Each row comes from the steps of one path. Every step used is in the known rows, and no mark comes twice. Write the path behind each row, first mark first.
Known rows:
pobut, tobe: [ 41  -4  -9 -28   8   4  -7  15   7 -14 -25  16 -17   6  11   4 -27  10
 -16  -6]
nimo, sumu, gogoz: [ 12  26 -16 -45 -65 -31 -23 -51  37 -15  17  15  23  10   0  -5   8 -25
 -18  11]
gogoz, semo, pones, kavovu, pobut: [-11   2 -13  46 -29   2   2   5  36  20  53  -1  -4 -10 -18  17  42  10
 -19   1]
nimo, semo, pones, sumu, gogoz: [ 27  29 -11 -63 -57 -19   2 -49  22 -15  28  -8  -8   8   7  31  35 -53
 -13  12]
zagu, nimo, sumu, gogoz, semo, pones, kavovu, pobut: [ -2  28 -44  11 -61 -12  -8 -33  63   4  62   0  15 -20 -28  25  32   8
 -35  19]
gogoz, semo, pones: [-11   9 -16  47   1   3  12  -1  33   1  25 -50  -9   3  30  36  43 -14
  21  15]
semo, pones, zagu, nimo, sumu, gogoz: [ 33  63 -52 -68 -58 -19  -6 -72  48 -15  27 -31  13 -32  17  20  -4   1
 -20  32]
pobut, kavovu: [-33 -12  -7  30  13   2 -25  15  -2   3  15 -14 -47  -3 -32  18  -3 -25
  12  -8]
semo, pones, zagu: [ 34  41 -13 -17  -1  11  25 -24  -2  16  20 -67 -31 -34  49  17   4  19
  10  12]
sumu, nimo, semo, pones, kavovu, pobut, tobe: [ 48   8 -16 -21 -36   1 -14   7  43  -9   7  33 -29   2 -16  17 -10  14
 -34  -6]
gogoz, semo, pones, zagu, nimo, sumu: [ 13  43 -66 -19 -43 -31  25 -70  14 -11  35 -54  17 -12  13  16  -9  18
  -6  38]
tudu, pobut, tobe: [ 37 -12 -36 -22  -2 -10 -19  37  24 -16 -23  43 -38  17  -1  -8 -14 -13
 -16 -34]
sumu, nimo, semo: [ 21   3  -5 -23 -35 -29 -17 -18  12 -20 -12  12   3  35 -31   2   1 -17
   3   4]
kavovu, pobut, tobe: [ 46  -7 -12  -4   9  17  -5  22  26 -13 -14  62 -27   1   1  -6 -18  22
 -20 -33]
nimo, semo, pones: [ -6  22  -8  26 -28  14  15  -5  10  -2  10 -22 -25  14  20  30  30 -34
  22  13]
zagu, nimo, sumu, pones, kavovu, pobut: [ -5  17 -35   3 -65  -2   8 -41  50  24  72  28  15 -10 -46  27 -16  21
 -25  17]
kavovu, pobut: [  7  -4  -1  29   2  16   2  12  23   1  14  58 -12  -6 -11 -11  11  14
  -5 -34]
zagu, gogoz: [-15   9 -37 -26 -10 -25  -7 -32  -1 -18  -8 -27  10 -32  11  -5  26  -6
  -9  25]
nimo, sumu: [-12  10 -12  -7 -55 -27  12 -45  -3  -8  20  14  15  21   3 -14  -8 -10
  -5   8]
zagu, gogoz, semo, pones, sumu, nimo: [ 26  14 -25 -63 -32 -49  11 -64  32 -28  26 -36  -6 -20  11  28  15  -5
 -11  21]

Write each row's path:
[  1  11 -60  -8 -38 -61   7 -70  18  -1  41 -76  34  11  13  13  38  -9
   8  42]	nimo, sumu, pones, zagu, gogoz, semo
[ 43  52 -69 -40   5  -5   2 -39  40  -8  18 -80   4 -49  11  41   3  27
 -10  39]	sumu, gogoz, semo, pones, zagu, nimo
[ 34  43 -32 -17 -35 -26  10 -54  24   4  37 -77  -2  -7  44  17  31   0
   4  23]	nimo, sumu, gogoz, semo, pones, zagu
[-21  15 -40  30  -7 -14   8 -19  32 -10  20 -67  -3 -16  37  34  59 -20
  15  31]	zagu, gogoz, semo, pones
[-18  20  -2  -2 -43   2   3 -10   8  26  43 -56  -6 -25  -1  32  16  -1
 -23  38]	semo, pones, kavovu
[ 32  38 -16  -8 -17   2  22 -27 -13  10  16 -63 -27  -6  36  16  19  -2
  14  16]	nimo, semo, pones, zagu
[ -3   7 -30 -24 -29 -35  37 -54  -5 -14  42 -51  -7  -7  24  32  46 -33
  -5  24]	zagu, gogoz, semo, pones, sumu
[  0  37 -51   4 -34 -13  -1 -41  65 -16  33 -46  10  -8  19  44  34 -17
   3  32]	zagu, nimo, sumu, gogoz, semo, pones
[ 36  20   2 -69 -31 -22  19 -50  26 -17  26  -5 -23 -18  11  27 -16   1
 -10   3]	semo, pones, sumu, nimo
[ 20  39 -56 -44 -43 -29  21 -69  -4 -13  20 -27  20 -18  -1  -2 -35  26
 -16  30]	pones, zagu, nimo, sumu
[ 47  42 -14 -32 -23  -7  14 -36   5   2  13 -59 -28 -12  30  17   5   9
  11  14]	sumu, nimo, semo, pones, zagu
[ 39   4   4 -78 -28 -37   6 -48  12 -20  15  10  -5  -7 -15   9 -25   6
 -21  -1]	pones, sumu, nimo
[ -4  21 -32  23 -40  11   6  -5  27  11  41  10  -7 -20 -36  26  19  10
 -25  12]	zagu, nimo, semo, pones, kavovu, pobut
[  6   5 -53  -4  -9 -47   0 -47  21   2  29 -82  28   1  10  19  43  -3
  11  38]	sumu, pones, zagu, gogoz, semo
[ 30  26 -51 -27 -14 -17   5 -27 -18 -11  -8 -35  11   5 -27  10  -5   3
  -1  27]	pones, zagu, nimo, semo
[-19   6 -32  32 -32 -11  -1 -11  35  11  49 -16   0 -28 -12  17  54   5
 -24  14]	zagu, gogoz, semo, pones, kavovu, pobut
[ 33  10  -7 -49 -28 -37  14 -48  33 -20  31 -21 -11  -3   5  31   2  -3
  -8   7]	gogoz, semo, pones, sumu, nimo
[ 27  31  -6 -68 -43 -11   3 -48  30 -11  32 -10 -10 -14  18  31  24 -34
 -18  10]	semo, pones, sumu, gogoz
[ 11  35 -52 -53 -49 -35  13 -86   9   4  35 -59  11 -27  29  10   4   2
   2  42]	nimo, sumu, pones, zagu, gogoz
[  5   1 -52  -3   2 -54  -5 -34  -2 -10   8 -81  27  -8   9  -3  52   2
  -1  30]	pones, zagu, gogoz, semo
[ 27  43 -48 -55 -28 -33   3 -61   7 -18   2 -76 -13 -43  34  10  27   2
  -1  37]	sumu, nimo, semo, pones, zagu, gogoz
[ 30   0  -4 -52 -50 -43   2 -42  -8 -23   5  13   3  39 -34   6   0 -26
  -6   4]	pones, sumu, nimo, semo
[ 12  27  -7   0 -32   1   4 -17  33 -12   7 -17 -24   7  14  33  15 -21
  17  12]	sumu, nimo, semo, pones
[-21  13 -11 -19 -92 -24   5 -55  24  41  75 -29  27  17 -29  33 -17  -8
 -19  48]	nimo, sumu, pones, kavovu
[ 30  30 -53 -27 -27  -8  11 -40   5   1  15 -35  10  14 -26  32 -15  -2
  11  35]	sumu, pones, zagu, nimo, semo
[-19  21 -21  -3 -76 -35 -11 -38  35  16  59 -66  24   2  -9  33  42 -21
 -29  48]	nimo, sumu, gogoz, semo, pones, kavovu
[ 29  28 -21   6   4  -7  21 -22   5  14  27 -85 -16 -15  44  21  27  13
  14  16]	gogoz, semo, pones, zagu
